Known rows, with every way that one mark hangs from another
Q506(Q283(Q317 Q398(Q573)) Q842): 12.2 7.6 -6.8 4.8 -12.1 11.3 12.4 -6.8 -2.5 -7.4 7.9 -4.4 -10.4 7.8 -6.2
 0.2 -3.6 14.2 -8.3 -3.2 -4.4 -19.4 -6.4 -11.1 -0.1 -11.9 2.2 -7.8 -4.6
 -3.8
Q675(Q317(Q283(Q398(Q573) Q506(Q842))) Q779(Q273)): -2.5 8.8 -8.1 -11.2 -6.5 3.5 18.8 -12.9 0.2 -8.6 -15.1 -2.0 23.8 4.4
 -18.3 -4.6 1.6 12.0 -9.3 -8.0 -3.0 -27.5 -1.8 -21.9 -8.2 -10.7 -2.5
 -10.2 -14.9 -7.6
Q779(Q273(Q506(Q842)) Q675(Q317(Q283(Q398)))): 26.9 1.5 -5.4 -12.5 -11.7 -4.4 5.7 -13.3 2.1 -4.6 -21.1 2.4 20.2 3.6
 -7.8 -2.5 3.3 6.7 -4.3 -3.8 1.7 -11.4 -9.6 -23.0 -5.9 -7.8 -2.0 -9.1
 -8.0 -5.5
Q317(Q283(Q398(Q573(Q689)) Q506) Q675): 25.3 8.5 -7.7 7.1 -7.4 6.8 2.7 -5.4 -9.9 -5.0 2.6 -3.0 -14.1 -4.7 -10.0
 4.6 -0.3 16.2 -15.3 -4.0 5.0 -4.2 -11.0 -16.5 4.2 -11.8 5.4 0.4 -12.7
 -0.1
Q398(Q283(Q317(Q675))): 7.7 -11.8 -1.0 2.3 -6.8 7.9 6.3 -5.7 -9.8 -0.3 8.6 4.9 -15.4 -8.5 4.6
 -1.4 3.6 8.8 -11.1 -4.1 -3.4 -11.7 -3.5 -4.3 -3.1 -10.0 10.6 -2.3 4.2
 1.0
Q317(Q283(Q398) Q675(Q779)): -1.2 -11.4 0.6 -1.1 -11.7 2.3 9.0 -7.8 -1.4 4.7 2.7 5.3 -3.9 -1.3 -9.6
 -2.8 -2.4 11.8 -12.5 -4.8 3.2 -4.6 -2.9 -12.0 -7.3 -11.8 6.4 0.0 -7.5
 -2.8
Q779(Q273(Q506(Q842)) Q675(Q317(Q283))): 33.0 -0.8 -5.7 -10.9 -9.5 -7.4 6.2 -14.5 1.1 -4.8 -25.3 8.3 25.2 5.8 1.0
 -2.9 7.9 6.2 -3.3 -2.2 -1.2 -13.5 -6.6 -19.2 -4.3 -5.3 -1.5 -9.4 -0.7
 -5.4
Q27(Q573(Q398)): -17.1 7.5 -6.3 -2.7 -7.8 -3.6 2.6 -2.1 11.6 -5.3 0.1 5.0 -3.3 -0.6 -2.6
 -0.4 -4.5 14.7 -7.9 -7.0 3.9 3.1 -0.8 -2.5 -4.4 -11.4 6.6 -8.1 -7.4
 -4.0
Q779(Q273 Q675(Q317(Q283(Q398 Q506(Q842))))): 11.0 6.9 -7.3 -16.1 -14.2 1.1 7.2 -12.4 -1.7 -3.4 -17.3 -0.6 30.4 12.4
 -12.9 -2.8 1.2 7.6 -6.9 -3.4 0.0 -14.3 -8.0 -28.3 -6.2 -12.6 3.2 -9.5
 -14.0 -5.6
Q573(Q27 Q398(Q283(Q317(Q675(Q779)) Q506)) Q689): 48.7 8.3 -6.5 7.1 -3.3 6.8 4.8 2.1 2.9 -8.2 -5.8 -6.8 -18.2 6.2 -8.9 4.9
 1.6 20.1 -27.0 -6.6 -2.4 -26.7 -10.2 -8.6 -14.9 -12.3 8.2 -4.8 -14.0
 1.9
Q398(Q283(Q317(Q675(Q779))) Q573(Q27 Q689)): 38.0 4.5 -4.3 12.5 -1.8 9.1 9.7 0.5 -8.3 -9.6 -2.1 5.7 -33.7 -8.1 5.5
 1.0 5.9 16.9 -21.1 -7.5 -1.4 -26.1 -9.1 0.7 -14.8 -6.4 9.2 -4.9 5.2 0.1
Q506(Q283 Q842): 10.9 2.3 -8.6 3.7 -14.8 3.9 10.2 -9.3 3.5 0.4 -4.3 4.5 13.7 14.3 -3.3
 2.3 3.7 13.6 -4.3 3.0 -4.8 -11.7 -3.4 -13.6 2.9 -8.9 4.7 -6.3 -4.5 -6.1
Q675(Q317(Q283) Q779(Q273)): -2.6 -6.8 -2.8 -7.3 -6.3 -2.0 16.9 -12.0 7.3 -3.0 -20.0 17.0 13.7 1.1
 -7.9 -7.2 7.7 8.2 -5.9 -10.8 2.4 -14.4 3.9 -9.0 -11.2 -10.8 3.8 -8.4
 0.6 -6.0
Q283(Q317): 6.4 -3.2 -0.2 3.9 -3.3 5.7 10.3 -7.0 8.3 -2.2 3.7 6.2 -7.5 0.0 -9.2 -3.4
 2.6 9.6 -4.6 -6.4 -1.7 -5.9 4.9 4.0 -3.5 -13.7 2.2 -0.7 2.9 -2.7
Q317(Q675(Q779)): -6.5 -6.4 0.4 3.4 -8.7 -0.5 8.4 -8.0 6.2 4.1 -1.2 8.9 7.2 -2.5 -1.5 -4.4
 2.9 11.6 -8.3 -5.1 -3.3 -9.1 3.4 -9.2 -8.8 -9.1 2.2 -1.5 -3.4 -4.2
Q675(Q317(Q283(Q398 Q506)) Q779): -8.7 -5.1 -2.8 -5.2 -4.7 5.4 13.9 -11.8 11.5 -0.6 -9.0 -2.0 12.9 8.3
 -17.7 -2.5 -0.3 13.5 -11.3 -6.6 0.8 -22.2 -2.4 -9.0 -8.8 -16.2 5.8 -2.6
 -16.5 -4.9
Q842(Q506): -2.0 0.0 -6.2 -1.3 -2.9 -1.5 5.7 -10.9 10.8 0.3 -3.7 7.7 4.3 -7.1 -4.6
 1.4 3.3 11.5 -0.1 -4.2 0.5 0.7 -6.2 -5.1 6.4 -9.7 -1.6 -6.1 -6.0 -4.2
Q573(Q27 Q398(Q283(Q317(Q675) Q506(Q842))) Q689): 68.7 11.5 -10.5 6.1 -4.3 8.6 4.3 0.7 -11.2 -10.1 -2.5 -14.6 -7.0 10.6
 -10.1 6.6 -0.2 19.1 -23.2 -0.1 -6.1 -24.1 -10.1 -13.3 -10.4 -9.6 8.4
 -2.8 -11.6 1.6
Q317(Q283(Q398(Q573(Q27 Q689))) Q675(Q779(Q273))): 36.8 11.5 -6.7 3.7 -10.1 2.7 8.1 -1.4 -7.0 -6.0 -15.3 7.8 -22.7 -5.9
 -9.0 -0.2 3.2 14.9 -18.2 -9.4 10.3 -9.4 -10.5 -15.2 -11.5 -8.0 2.7 -5.8
 -6.0 -4.1
Q283(Q317(Q675) Q398(Q573) Q506(Q842)): 14.3 8.1 -3.8 1.1 -7.4 10.4 8.6 -8.1 -11.5 -5.0 13.4 -17.1 3.7 -0.1
 -12.9 -0.9 -6.1 12.6 -11.5 -3.5 -7.9 -19.8 -1.9 -14.0 -3.2 -11.7 -3.0
 -0.9 -11.7 -2.2
Q779(Q273(Q506) Q675(Q317(Q283))): 23.7 -3.7 -4.9 -9.6 -7.3 -7.3 2.5 -12.9 6.2 -2.2 -24.7 14.5 10.9 1.7 3.0
 -2.6 9.5 5.8 -4.3 -6.4 4.9 -8.8 -8.2 -14.0 -2.7 -8.1 -0.3 -10.0 -0.4
 -4.0
Q273(Q506 Q779): 17.2 0.6 -2.7 8.0 -1.0 -2.8 1.7 -9.9 19.4 0.8 -8.8 2.0 -9.5 -4.4 -0.3
 -4.2 10.8 10.4 -3.3 -0.9 0.3 -5.5 -1.7 2.2 6.5 -5.9 -10.6 -0.8 -12.3
 -6.5
Q27(Q573(Q398(Q283) Q689)): -3.1 10.0 -10.5 4.0 -7.5 -1.1 1.6 2.1 8.1 -12.6 -4.9 9.0 -19.6 -6.0 0.0
 5.6 2.2 17.5 -12.9 -4.8 4.2 1.3 -9.9 -6.4 -1.3 -8.8 15.6 -10.4 -7.4
 -0.2
Q689(Q573(Q27 Q398(Q283(Q317(Q675(Q779)))))): 30.2 -2.5 -6.3 -0.6 -0.2 3.8 4.7 1.3 -9.2 -8.6 10.7 1.6 -27.4 7.2 5.4
 -3.2 -4.3 15.4 -24.8 -12.8 1.4 -32.2 -8.0 4.9 -18.7 -8.1 7.8 -4.1 3.5
 0.2
Q842(Q506(Q283(Q317))): 8.0 -2.1 -5.8 1.2 -8.4 3.8 7.0 -11.1 11.5 -0.1 1.7 6.2 -9.0 3.8 -7.4 4.6
 1.0 11.7 -6.0 -4.3 -1.3 -12.2 -10.5 -7.4 6.0 -12.7 1.4 -10.2 -7.1 -1.2
Q675(Q317(Q283(Q506)) Q779): -3.6 -7.2 -3.9 -4.5 -1.9 3.3 15.0 -13.1 11.2 -1.2 -11.1 3.6 18.9 10.4
 -10.1 -3.0 3.7 13.6 -10.3 -5.7 -2.2 -24.0 1.4 -5.9 -8.1 -13.3 5.0 -2.9
 -9.8 -5.0

Rows
17.1 -1.5 -5.1 4.5 -12.8 7.4 12.7 -9.3 3.9 -2.1 3.9 1.2 3.0 14.9 -8.9
 0.9 1.0 12.0 -7.1 0.3 -7.6 -17.4 0.2 -7.5 -1.2 -11.2 3.7 -5.4 -0.9 -3.8 -> Q506(Q283(Q317) Q842)
0.7 12.3 -9.6 2.1 -4.9 4.3 2.3 0.9 11.9 -14.8 2.9 -1.9 -19.9 -0.7 -13.3
 6.9 -0.1 17.4 -18.9 -6.2 -0.1 -12.4 -9.4 -4.5 -2.0 -13.6 11.2 -9.3
 -17.5 2.3 -> Q27(Q573(Q398(Q283(Q317 Q506)) Q689))
27.2 6.1 -8.3 0.0 -3.8 8.0 7.6 -2.3 -10.1 -1.8 -4.9 2.3 -22.3 2.9 0.4
 0.4 -1.8 15.5 -12.0 -4.4 11.0 -5.6 -11.2 2.0 -0.8 -12.0 8.9 -1.7 -0.4
 -6.2 -> Q317(Q283(Q398(Q573(Q27))))
31.0 10.9 -11.9 1.0 2.4 0.1 2.3 -0.2 -0.5 -7.0 0.0 2.6 -14.1 15.1 1.9
 -1.6 -3.1 16.4 -12.7 -10.6 9.0 -12.3 -5.3 8.2 -7.0 -10.1 2.9 -2.2 2.3
 -5.1 -> Q689(Q573(Q27 Q398))
-3.4 15.0 -12.9 1.1 -6.4 0.9 -0.8 1.0 12.2 -11.2 -6.3 0.8 -8.4 -1.0 -9.3
 8.2 1.7 18.8 -16.2 -3.2 2.4 -6.2 -12.2 -9.8 2.4 -11.0 12.0 -10.4 -20.8
 -0.3 -> Q27(Q573(Q398(Q283(Q506)) Q689))
5.7 14.9 -6.4 11.6 -3.7 5.9 6.7 -3.3 5.2 -10.4 -3.0 5.4 -19.5 -7.6 -6.6
 1.6 3.8 15.6 -4.8 -7.9 4.9 1.2 -5.8 -5.4 1.8 -11.4 3.0 -3.6 -3.9 -3.4 -> Q283(Q398(Q573(Q689)))
7.3 8.2 -8.1 2.6 -7.6 4.1 -1.2 1.0 0.4 -10.8 7.9 -5.5 -20.7 -4.6 -8.7
 7.0 -2.7 16.5 -22.1 -5.5 -1.6 -12.9 -9.9 -10.6 -5.0 -11.6 11.4 -6.8
 -16.6 4.2 -> Q27(Q573(Q398(Q283(Q317(Q675) Q506)) Q689))
37.9 3.6 -11.0 -1.7 1.9 7.9 -1.4 0.5 -14.4 -6.7 11.1 -9.4 -20.6 10.9 0.0
 1.6 -4.6 15.6 -25.3 -8.8 3.3 -30.8 -12.9 2.2 -7.4 -11.1 7.0 -2.3 -5.9
 1.2 -> Q689(Q573(Q27 Q398(Q283(Q317(Q675) Q506))))
34.1 -1.9 -1.0 8.8 -13.7 4.5 3.6 -11.1 4.3 0.3 7.2 -14.4 -13.3 3.3 -8.5
 -1.3 0.3 10.8 -12.0 2.7 -6.7 -23.0 -8.9 -14.2 0.0 -7.7 -9.2 -2.0 -18.3
 -3.5 -> Q273(Q506(Q283(Q317(Q675) Q398) Q842) Q779)
4.1 -0.3 0.9 -1.0 -10.4 8.1 11.6 -9.6 5.9 -0.1 9.8 -15.1 15.4 4.2 -26.6
 -2.5 -5.6 12.2 -13.7 -3.4 -11.0 -24.9 2.0 -15.1 -12.4 -13.1 -4.7 0.1
 -19.2 -2.9 -> Q283(Q317(Q675(Q779)) Q398 Q506(Q842))
46.5 23.3 -9.2 10.0 -1.1 13.5 10.1 -2.0 0.6 -12.8 -2.9 -17.5 -11.4 7.7
 -23.2 4.5 -1.4 18.2 -15.1 -3.1 -2.0 -22.2 -7.8 -2.5 -7.1 -12.3 -1.8
 -1.4 -13.4 -4.1 -> Q283(Q317 Q398(Q573(Q27 Q689)) Q506(Q842))
13.4 3.4 -4.0 -0.2 -4.7 7.6 11.0 -9.8 6.5 -3.0 2.5 -8.4 16.7 11.1 -20.0
 -0.8 0.7 11.1 -6.9 -0.2 -10.0 -17.0 4.1 -3.7 -1.1 -12.1 -2.8 -0.5 -10.1
 -4.1 -> Q283(Q317 Q506(Q842))
-2.6 10.0 -4.5 2.2 -2.0 11.0 7.5 -5.9 6.2 -6.5 7.7 -8.3 -13.1 -0.3 -15.5
 -1.2 -1.7 12.7 -9.4 -8.4 -0.1 -14.2 -3.4 -2.2 1.8 -16.5 -1.6 -3.1 -11.4
 -3.2 -> Q283(Q317 Q398(Q573) Q506)
41.6 9.6 -8.7 8.3 0.6 9.2 12.1 -3.8 -9.5 -10.5 -13.4 1.3 -24.6 0.2 -1.5
 1.7 1.3 18.2 -12.7 -8.2 9.4 -14.4 -10.3 0.3 -10.6 -11.7 12.3 -2.4 3.6
 -4.2 -> Q675(Q317(Q283(Q398(Q573(Q27 Q689)))))
38.7 16.4 -5.8 14.0 -0.7 11.7 9.0 0.5 1.7 -11.5 -0.6 -2.8 -35.3 -1.5
 -10.0 1.4 -0.1 16.6 -12.8 -9.0 5.8 -10.4 -7.2 6.4 -8.4 -13.3 2.8 -1.6
 -0.2 -3.1 -> Q283(Q317 Q398(Q573(Q27 Q689)))
14.2 6.3 -4.8 -4.6 -9.7 -8.0 -3.6 -8.0 17.4 0.2 -23.3 14.0 8.9 -2.5 -1.3
 -1.2 10.5 6.1 -1.5 -5.3 4.8 2.1 -8.1 -14.7 3.1 -7.2 -8.8 -10.5 -6.4
 -5.2 -> Q779(Q273(Q506) Q675)
21.0 17.3 -11.6 12.6 -12.8 7.7 9.5 -5.0 1.2 -9.8 -3.1 -0.2 -9.2 6.2 -8.8
 5.9 1.9 18.6 -6.9 -0.8 -0.9 -9.9 -10.5 -19.5 3.5 -9.0 4.4 -7.4 -7.5
 -4.1 -> Q506(Q283(Q398(Q573(Q689))) Q842)
29.2 2.1 -2.7 8.0 -11.3 4.6 6.7 -10.8 15.4 -2.6 1.6 -11.3 -14.6 8.5
 -14.3 -1.2 2.5 11.5 -8.7 2.3 -5.2 -21.8 -7.3 -7.3 3.3 -9.2 -9.6 -4.0
 -20.2 -5.0 -> Q273(Q506(Q283(Q317 Q398) Q842) Q779)
0.2 8.4 -7.2 -1.6 -8.3 7.1 8.1 -8.6 7.1 -0.1 -2.4 -11.6 21.6 8.9 -23.1
 0.7 -1.6 12.8 -5.4 1.1 -3.8 -8.8 -3.0 -14.7 1.7 -13.2 -2.5 -1.0 -19.4
 -6.4 -> Q283(Q398 Q506(Q842))
-6.2 -7.3 4.5 2.7 -8.7 5.7 10.2 -6.4 5.6 0.3 9.8 -0.6 -10.0 -5.4 -14.4
 -5.1 -4.4 10.3 -11.5 -9.2 -2.7 -13.0 2.5 -6.3 -14.3 -13.9 1.0 -0.2 -6.3
 -1.8 -> Q283(Q317(Q675(Q779)) Q398)
23.1 11.2 -16.6 -3.7 3.5 4.8 -1.4 0.8 -1.7 -6.4 -1.4 -2.4 -10.1 15.4
 -0.1 2.8 0.4 17.8 -19.1 -7.0 7.2 -23.5 -15.8 2.0 -0.8 -10.4 6.8 -5.8
 -9.8 -3.1 -> Q689(Q573(Q27 Q398(Q283(Q506))))
25.2 8.5 -7.0 3.7 -8.9 4.5 10.5 -7.8 -6.0 -7.6 1.5 -6.7 3.3 2.3 -15.6
 2.8 -1.5 18.0 -17.0 -1.4 -4.5 -17.3 -6.9 -22.3 -4.3 -8.1 1.7 -1.2 -16.6
 -2.0 -> Q317(Q283(Q398(Q573(Q689)) Q506(Q842)) Q675(Q779))
-5.3 3.0 -2.1 1.1 -4.6 10.3 7.4 -6.7 13.7 -1.0 5.6 -8.9 -3.6 3.6 -24.8
 -0.2 -1.7 11.2 -8.7 -5.6 0.0 -10.6 -2.6 -2.6 -0.1 -18.4 -0.5 -0.1 -16.0
 -2.6 -> Q283(Q317 Q398 Q506)
34.6 5.4 -6.3 7.0 -4.5 6.1 1.3 -1.4 -1.8 -10.6 3.2 -3.9 -16.1 0.0 -6.9
 5.9 3.1 16.0 -18.5 -5.5 -3.8 -13.3 -7.5 -15.2 -3.3 -13.0 8.6 -3.9 -10.6
 5.0 -> Q573(Q398(Q283(Q317(Q675) Q506)) Q689)
19.6 -0.4 -1.9 0.8 -7.6 7.0 8.2 -10.3 -5.3 0.7 8.5 -11.4 17.2 5.8 -15.3
 -0.8 -2.2 10.8 -10.3 -0.5 -11.1 -19.1 3.6 -10.9 -4.3 -11.5 -2.4 1.9
 -8.6 -2.3 -> Q283(Q317(Q675) Q506(Q842))
30.9 15.4 -3.0 11.8 -2.5 11.7 7.6 -1.1 3.2 -6.8 0.4 -11.6 -21.9 -0.7
 -17.2 1.8 -1.8 18.5 -22.0 -9.2 0.2 -26.7 -8.1 -5.5 -14.8 -13.0 -1.5
 -0.8 -14.9 -1.7 -> Q283(Q317(Q675(Q779)) Q398(Q573(Q27 Q689)) Q506)
53.2 19.6 -7.9 10.8 -4.2 13.0 7.6 -2.6 -11.5 -9.0 3.7 -20.1 -11.6 1.8
 -17.3 4.2 -4.1 17.7 -18.5 -2.9 -3.2 -23.8 -8.7 -8.4 -10.3 -10.6 -1.7
 0.8 -12.3 -2.4 -> Q283(Q317(Q675) Q398(Q573(Q27 Q689)) Q506(Q842))
42.7 17.3 -12.4 6.3 -2.2 10.0 4.6 -1.6 -2.1 -6.9 -9.0 -5.1 -19.8 7.6
 -13.9 6.4 1.8 19.8 -16.8 -3.0 9.9 -9.5 -15.5 -3.5 1.5 -12.8 6.2 -0.7
 -14.0 -4.3 -> Q317(Q283(Q398(Q573(Q27 Q689)) Q506))
28.1 13.4 -15.1 -1.0 -1.5 10.5 7.9 -3.8 -9.9 -4.0 -10.4 -6.9 6.6 7.0 2.9
 3.1 5.5 17.0 -13.1 3.3 -4.0 -25.5 -13.0 -5.0 2.4 -5.8 5.4 -6.8 -8.3
 -6.9 -> Q398(Q283(Q506(Q842)) Q573(Q27))
0.9 6.3 -4.8 2.5 -8.0 2.1 2.4 0.3 10.1 -11.3 6.7 -2.9 -17.3 -4.6 -11.9
 4.5 -2.8 17.8 -25.0 -7.0 -4.6 -21.2 -7.7 -10.9 -11.9 -11.3 10.3 -9.0
 -19.5 3.4 -> Q27(Q573(Q398(Q283(Q317(Q675(Q779)) Q506)) Q689))
8.1 -13.1 -0.3 -0.6 -10.5 -0.6 9.4 -9.1 -2.2 4.2 0.9 12.3 3.1 1.3 -1.4
 -3.2 1.5 12.2 -11.3 -3.6 -0.5 -6.2 0.8 -9.1 -6.4 -9.1 6.5 -0.5 -0.1
 -2.8 -> Q317(Q283 Q675(Q779))
45.0 16.4 -14.4 6.6 -0.7 5.4 0.8 2.9 5.8 -8.1 -18.1 -2.3 -12.0 9.0 -6.0
 8.2 6.2 20.8 -18.3 -2.7 3.8 -10.9 -15.0 -7.9 -1.2 -11.8 10.0 -5.7 -14.6
 -1.2 -> Q573(Q27 Q398(Q283(Q506)) Q689)
